Each row comes from the steps of one walk. Every step used is in the known rows, and no mark comes twice. Write the walk behind each row, first mark first.
Known rows:
b/s/h/j: 91,-171,137,141,-267,33,-192,-84,15,-330,-130,-165,121,-24,-154,-166,21,39,100,99,-169,-8,-94,40,-12,196,128,114,278,5,133,-120,-4,-9
r/q/l/a: 19,217,-45,296,-274,107,5,357,-150,-114,-38,74,27,-45,131,-19,163,-187,-176,113,-97,-65,36,-269,168,124,164,90,40,5,-158,-239,-92,-64
y/h: 83,94,-67,-40,-38,-141,132,-26,-74,-88,-94,71,94,-281,101,35,6,31,4,124,59,92,148,220,-17,28,-112,-15,81,7,-141,200,68,-3
y/h/a/b: -102,82,30,146,-89,174,205,-19,9,-102,-339,21,252,-40,-61,-121,312,-61,98,-16,-187,-8,174,85,147,128,38,10,-92,-36,107,206,-144,-11
x/q/j/a/y/h: 118,-7,-89,137,-198,105,181,150,-93,-129,-219,183,228,-95,82,86,239,-184,37,-9,3,162,122,134,143,219,-64,30,37,70,38,95,16,-25
b/s/h/j/a: 193,-145,122,96,-357,70,-155,1,-59,-466,-26,-194,152,-56,-20,-60,132,-178,163,78,-264,-56,-171,186,76,131,4,287,47,-58,142,-62,96,-41
w/j/a: 198,3,-50,14,-263,-13,41,45,-38,-193,51,-50,-17,27,164,188,78,-88,193,-33,-211,81,-145,134,224,-113,-195,143,-45,-109,105,-72,143,98
a/r/h/j/w/q/l/b/s: -118,51,55,239,-383,311,116,183,-69,-488,-218,18,50,46,-38,-182,239,-127,90,110,-91,114,90,-35,205,-48,117,147,14,49,-64,-305,-155,-243
j/w/q: 53,-95,23,25,-226,145,4,-94,93,-222,-37,157,-6,130,-14,104,18,-114,72,-139,-93,257,92,157,59,-68,-111,172,-112,-217,75,-64,-128,-69
a/h/j/w: -3,-225,114,124,-192,289,-97,-232,-13,-322,-14,41,93,77,31,-20,84,-12,172,147,-27,0,94,211,-38,264,48,234,44,71,253,86,-234,-98
h/j/w/q/l/b: 154,218,9,187,-338,367,-8,155,95,-219,-271,65,21,191,236,-91,161,-104,11,-64,-201,193,79,94,251,7,-27,36,-30,-7,84,-225,-176,-161
w/q/l/b: 115,327,-92,159,-235,272,63,294,31,-59,-202,54,-13,131,174,-53,205,-58,-77,-96,-144,187,76,-45,303,-69,-39,-74,-13,-60,-13,-249,-56,-122
x/q/w/j/l/a/r/h: -50,-99,-21,266,-135,140,111,185,-17,-411,-47,80,9,-53,16,109,223,-171,-117,99,-93,66,-115,-282,298,301,-90,79,166,-63,-37,-163,-183,-54
l/w/q: 115,65,2,216,-197,144,-7,113,-101,-204,-24,198,-119,4,-134,185,95,-91,-93,-117,-58,391,44,2,159,-27,-51,68,-3,-301,78,-160,-99,-41
q/w/j: -20,35,-168,31,-116,108,116,16,40,-29,-121,-13,-159,154,178,178,8,28,94,-221,0,126,-28,-203,157,-23,-161,36,181,16,-35,-119,-68,221
a/r/j: -17,-216,24,264,-12,76,-78,-28,71,-123,-48,169,52,19,-64,-77,-99,-35,89,301,-22,-3,-21,-234,-63,142,-103,121,233,169,41,-80,-149,-147
b/s: -178,2,-4,-19,-77,-16,114,96,-127,-197,8,-82,35,-97,-178,-85,76,-16,73,7,99,-69,8,-27,-21,-178,168,55,-38,98,-161,-130,87,-16
s/b: -134,-155,228,102,-16,-15,4,6,139,-6,-74,-71,102,121,-7,-133,101,-67,-91,-73,-45,88,15,-13,209,51,16,21,70,-148,130,-72,40,83
b/s/h/a/r/q/j: -131,-266,6,410,-243,182,-74,80,-16,-276,-296,-13,118,206,-156,-131,192,-146,65,-4,-137,93,87,-433,-19,233,136,168,331,140,30,-282,-145,-222
w/j/a/y: 146,-60,-76,223,-369,218,102,80,-138,-44,-28,101,16,159,20,123,112,-99,213,-103,-115,129,-67,-30,282,33,-73,169,-117,-82,193,-60,21,112
y/h/j/w/q/l/a: 156,289,-8,207,-422,178,23,251,-60,-312,-79,107,81,-51,155,82,139,-239,3,65,-202,116,147,172,190,99,11,187,84,-133,15,-140,-113,-35
j/l/b: 207,124,36,132,-83,251,61,120,32,-250,-60,-48,53,17,258,-102,85,-50,-9,-18,-58,91,-100,139,275,-26,-97,-42,-209,122,-22,-85,48,-142
q/w/j/a: 110,9,-119,11,-247,137,82,66,-40,-218,-15,-66,-64,77,241,208,115,-181,149,-180,-129,61,-124,-4,209,-27,-230,216,-25,-52,16,-58,47,143
q/l/w/j/a/b/s: -152,206,-49,189,-239,272,236,338,-190,-391,-165,-27,96,56,-30,-41,370,-109,173,-50,-1,11,84,-79,414,-161,60,184,-58,74,-21,-297,-14,32
w/q/j/a: 159,44,-38,71,-283,135,-55,126,27,-192,-38,-4,82,173,154,170,230,-313,170,-151,-248,164,-16,47,88,-60,-158,171,-41,-93,157,-146,7,-92
l/q/j/a/b/s: -172,117,12,217,-203,239,149,305,-78,-331,-154,-47,209,34,-82,-144,445,-201,141,-46,-86,-10,121,-55,229,-129,51,47,-91,190,17,-282,9,-180
k/b/s/h: -77,-45,-78,129,-139,-58,49,-28,-4,-245,-111,-114,102,78,-75,-153,152,50,-47,42,56,-42,34,-75,159,97,-24,160,238,59,-49,-191,101,-112
q/l: -63,240,-84,-39,-52,160,33,220,18,61,-151,-27,49,116,133,-58,56,-71,27,-60,18,-94,108,-148,100,33,54,70,107,59,-94,-103,-71,29
w/q/j/a/r/h: -12,-130,3,214,-237,84,-16,39,-7,-295,-54,64,60,58,-2,93,251,-237,93,125,-209,150,-18,-197,127,139,-168,191,99,-185,95,-102,-171,-226
k/s/h: -7,-176,-128,151,-95,15,-115,-39,3,-40,15,-38,14,39,55,-39,41,18,-131,-24,34,63,-13,87,163,167,-146,307,345,-86,52,-92,79,-164
b/s/h/a/r/j/w/q/l: -103,-70,-8,215,-352,354,32,122,53,-399,-246,74,135,225,-116,-98,120,-218,159,-85,-180,69,127,-169,178,157,9,393,256,-69,-25,-281,-182,-98
a/b/s/h/j/l/w/q: 169,21,115,314,-358,350,-63,149,-30,-555,-197,77,111,28,-170,9,209,-104,61,-106,-158,337,11,35,305,83,0,201,29,-212,165,-234,-162,-57
r/h: -41,-98,66,54,-58,-125,50,-125,-35,-83,33,-8,17,-120,102,10,130,-81,-33,141,-33,-25,-107,-180,89,139,-25,9,20,-92,-108,33,-106,-70

Which walk is each row?
2,-1,38,30,-149,1,160,-97,-80,-129,-176,-51,121,-197,-71,26,102,-125,76,-17,-185,27,44,202,-42,141,47,74,-19,-100,-45,272,37,23 -> y/h/a
181,55,106,233,-294,345,-143,166,4,-315,-77,-1,184,-171,-54,-36,177,-62,48,107,-217,108,-14,102,58,239,36,-25,17,94,152,-38,-97,-225 -> a/h/j/l/q
-115,160,-40,116,-262,260,196,239,-93,-350,-138,4,17,66,29,-137,229,-114,33,-86,25,93,123,31,257,-210,93,99,-90,83,-168,-339,12,-135 -> j/w/q/l/b/s
18,268,-111,-25,-223,197,6,256,59,22,-210,72,48,134,35,33,96,-99,42,-154,-112,88,142,-142,102,-36,19,66,76,-156,-38,-162,-128,1 -> w/q/l
-134,-114,29,148,-239,51,90,-98,-31,-261,-204,-182,132,85,-200,-123,218,-106,31,-96,-200,-75,-43,-35,83,205,120,216,120,-55,26,-40,46,-63 -> k/b/s/h/a
-29,-48,-42,297,-187,156,111,106,-73,-383,25,31,-41,-36,96,109,138,-154,-2,131,-79,54,-90,-272,275,217,-157,184,147,-70,-58,-123,-160,-46 -> q/w/j/l/a/r/h
44,-367,82,353,-392,130,-177,59,-96,-485,-219,39,137,-55,-217,-171,89,-110,17,256,-167,26,-25,-199,-43,225,127,296,83,1,25,-115,-115,-250 -> b/s/h/j/a/r/q
49,74,-72,116,-173,110,-73,76,133,18,-145,75,30,259,69,113,141,-128,116,-199,-149,267,93,-145,19,-65,-88,-18,172,-45,142,-231,-116,-86 -> w/q/j
102,72,64,122,-226,187,20,36,40,-258,-277,20,292,-42,110,-105,294,-108,185,136,-219,-10,103,226,149,93,-71,98,-150,10,232,155,-144,-64 -> y/h/j/a/b
-30,13,-55,198,-288,242,191,188,-94,-442,-190,-59,4,-37,130,-108,169,-76,45,-84,41,81,-74,-179,226,-138,76,66,-135,218,-275,-271,-3,-74 -> r/q/w/j/l/b/s
69,24,-102,124,-159,39,181,5,-152,8,-148,184,114,-175,9,16,39,-2,50,65,108,148,183,116,72,129,-51,32,21,7,-51,210,-1,32 -> a/y/h
-110,-171,38,163,-35,-2,30,-44,-43,-166,-8,66,8,-56,-80,-23,92,-41,-18,230,-24,20,-12,-209,69,202,-65,81,120,-89,-5,3,-159,-166 -> a/r/h
-254,-182,95,123,-78,28,-18,15,112,118,-74,-24,79,114,59,-102,108,-103,-147,-63,49,118,64,117,188,-12,-14,224,99,-135,132,-43,-4,-105 -> k/s/b
201,49,-12,-16,-161,117,25,30,115,-207,-49,-55,55,62,196,102,-81,27,242,-89,-89,90,-112,57,219,-72,-163,77,-23,33,12,-68,33,117 -> w/j/l
-19,-97,-36,385,-306,214,81,180,-58,-553,-175,-95,144,40,10,-136,284,-52,5,-79,-59,20,-28,-320,435,172,-23,235,208,52,-100,-340,-23,55 -> r/q/w/j/l/a/b/s/h
135,-52,-178,220,-390,130,211,43,-193,-170,-252,192,75,-139,184,114,134,-141,86,-17,24,196,114,-46,144,161,-128,196,-34,-1,-121,163,-71,55 -> r/q/w/j/a/y/h
-128,235,-68,97,-150,168,198,307,-143,-211,-115,-93,28,-8,18,-184,214,-47,-9,-3,59,-43,46,-65,220,-178,162,-1,-34,179,-207,-298,71,-99 -> q/l/b/s
-97,-88,-7,158,-86,154,98,15,-72,-204,-203,49,88,-81,-294,-17,37,-53,66,107,-141,70,146,112,-57,177,1,150,123,-75,86,176,-40,-88 -> y/h/a/r
271,12,78,-5,-317,9,-58,-38,-53,-316,-109,-53,171,-216,163,44,71,-190,173,178,-234,25,-47,371,-53,93,-77,176,-85,-47,110,206,28,-56 -> y/h/j/a
-7,-99,-13,126,-76,189,-28,141,-69,-257,-2,40,23,47,-156,14,43,-117,81,133,-91,11,39,72,40,49,-127,235,-14,-41,158,-5,23,-132 -> j/a/r
-92,73,43,73,-252,118,145,126,-110,-402,-222,-65,270,-159,-73,-152,307,-100,214,139,-75,-73,104,174,95,-91,99,130,-145,106,10,14,-17,-71 -> y/h/j/a/b/s
9,114,-16,250,-110,152,-45,210,88,-4,-100,28,25,136,100,10,182,-141,-8,-102,-124,186,92,-131,70,71,-61,-152,235,198,73,-287,-27,-203 -> l/q/j
20,-54,-83,110,-145,200,-13,54,-259,-229,164,-17,122,-110,-67,122,349,-37,83,150,-35,-61,33,44,87,185,6,207,8,-88,183,93,3,-58 -> j/a/h
-10,218,-17,194,-29,256,73,277,-182,-146,-66,85,-110,54,94,53,96,-127,-113,-52,134,113,78,-109,258,139,33,132,139,18,-71,-198,-109,11 -> q/l/w
76,217,14,296,-165,253,115,227,31,-246,-72,22,175,88,120,-20,261,-32,91,13,-159,31,28,-17,449,-7,-89,16,-97,19,160,-160,-79,55 -> w/j/l/a/b
119,-35,109,200,-224,249,-96,24,81,-302,-224,-66,266,113,52,-161,306,-88,149,51,-279,-33,-6,89,248,188,-77,156,-32,-36,322,-5,-127,-48 -> s/h/j/a/b
194,82,40,174,-224,250,-16,138,-57,-335,-39,151,-36,-1,-47,192,53,-148,-15,-148,-66,373,4,61,200,-9,-81,152,-93,-255,55,-140,-102,-44 -> j/l/w/q
67,72,-40,205,-271,472,62,165,-2,-253,-294,72,100,-71,129,-25,115,-249,-9,-176,-23,157,89,-47,59,300,-56,91,-11,186,-88,75,-204,-74 -> a/y/h/j/l/q/w
92,-64,37,206,-143,111,29,96,-55,-460,-21,-178,111,-27,-9,-196,142,3,-14,-21,-15,32,-113,29,348,80,-36,115,152,57,-94,-281,213,-62 -> j/l/b/s/h
-159,92,-23,128,-246,215,137,227,-48,-329,-176,-27,210,119,-106,-75,419,-186,213,-106,-111,45,117,-59,192,-211,53,126,-134,40,65,-241,-48,-98 -> w/q/j/a/b/s
40,-127,137,204,-249,119,-147,-46,61,-331,-228,-135,205,36,-159,-235,139,53,125,102,-183,-25,-23,-1,89,203,126,98,237,39,198,-133,-89,-21 -> a/b/s/h/j
16,138,-2,147,-255,240,119,232,-27,-389,-121,-72,93,48,34,-86,232,-131,116,-104,-53,170,-3,11,208,-229,45,9,-104,142,-98,-330,59,-170 -> w/q/j/l/b/s
29,18,114,261,-308,142,-130,80,-14,-249,-138,-6,80,-24,-5,-66,109,-131,45,320,-247,-37,-29,-145,35,306,116,110,210,-50,145,-69,-281,-145 -> q/l/a/r/h/j
36,-238,51,515,-453,449,74,80,-124,-290,-306,-23,194,220,-98,-193,289,-224,115,-199,-184,103,-55,-286,284,328,202,197,-13,89,74,-203,-87,-117 -> r/q/j/l/b/s/h/a/y
-52,-30,-3,51,72,52,-18,174,175,5,-207,56,126,192,31,43,221,-107,-71,-144,-34,97,16,-156,25,169,59,-200,228,183,109,-228,-90,-69 -> x/q/j
169,-72,71,44,-362,118,-49,-170,110,-316,-177,171,81,-19,22,81,-4,-92,140,0,-179,295,140,331,-40,14,-91,159,-36,-189,131,73,-186,-91 -> y/h/j/w/q
218,37,75,160,-404,204,-101,156,-60,-467,-132,-191,155,18,125,-138,226,-209,128,60,-282,-43,-138,150,233,141,4,252,62,7,105,-181,83,-87 -> q/l/b/s/h/j/a
59,-80,50,141,-220,207,-185,-90,-81,-132,-69,-32,128,-71,-132,1,155,106,121,235,-130,-22,33,26,-133,276,181,39,171,-10,317,100,-202,-62 -> a/h/j
116,-21,178,332,-176,381,-38,124,-106,-599,-141,-37,116,-13,-29,-92,149,-105,59,18,-4,136,-45,66,326,229,49,219,71,70,106,-174,-121,-52 -> a/b/s/h/j/l/w
83,-142,58,123,-362,268,-114,-147,29,-308,-67,148,75,89,-88,101,128,-41,149,7,-187,233,117,165,-23,109,10,200,-5,-218,281,6,-265,-108 -> a/h/j/w/q
126,127,-34,169,-180,179,85,306,-3,-348,20,17,31,-20,150,175,143,-184,-84,-124,-118,63,-163,-45,328,118,-34,22,17,14,-17,-224,7,137 -> x/q/w/j/l/a
-88,-84,82,258,-89,254,55,-26,70,-160,-278,-80,219,166,-141,-182,329,-37,47,-122,-264,-43,48,-83,281,262,25,87,57,-95,232,2,-118,20 -> s/h/a/b
205,-17,105,121,-353,187,-88,232,-13,-495,-201,-142,210,-13,47,-129,307,-210,4,37,-291,-34,-183,142,245,228,72,143,78,22,120,-230,70,-91 -> x/q/l/b/s/h/j/a
-170,184,15,255,-149,247,165,318,-77,-366,-85,-81,215,62,-36,-145,354,-160,137,-16,-15,-65,89,-103,269,-122,127,69,-84,218,-20,-295,-27,-73 -> q/j/l/a/b/s
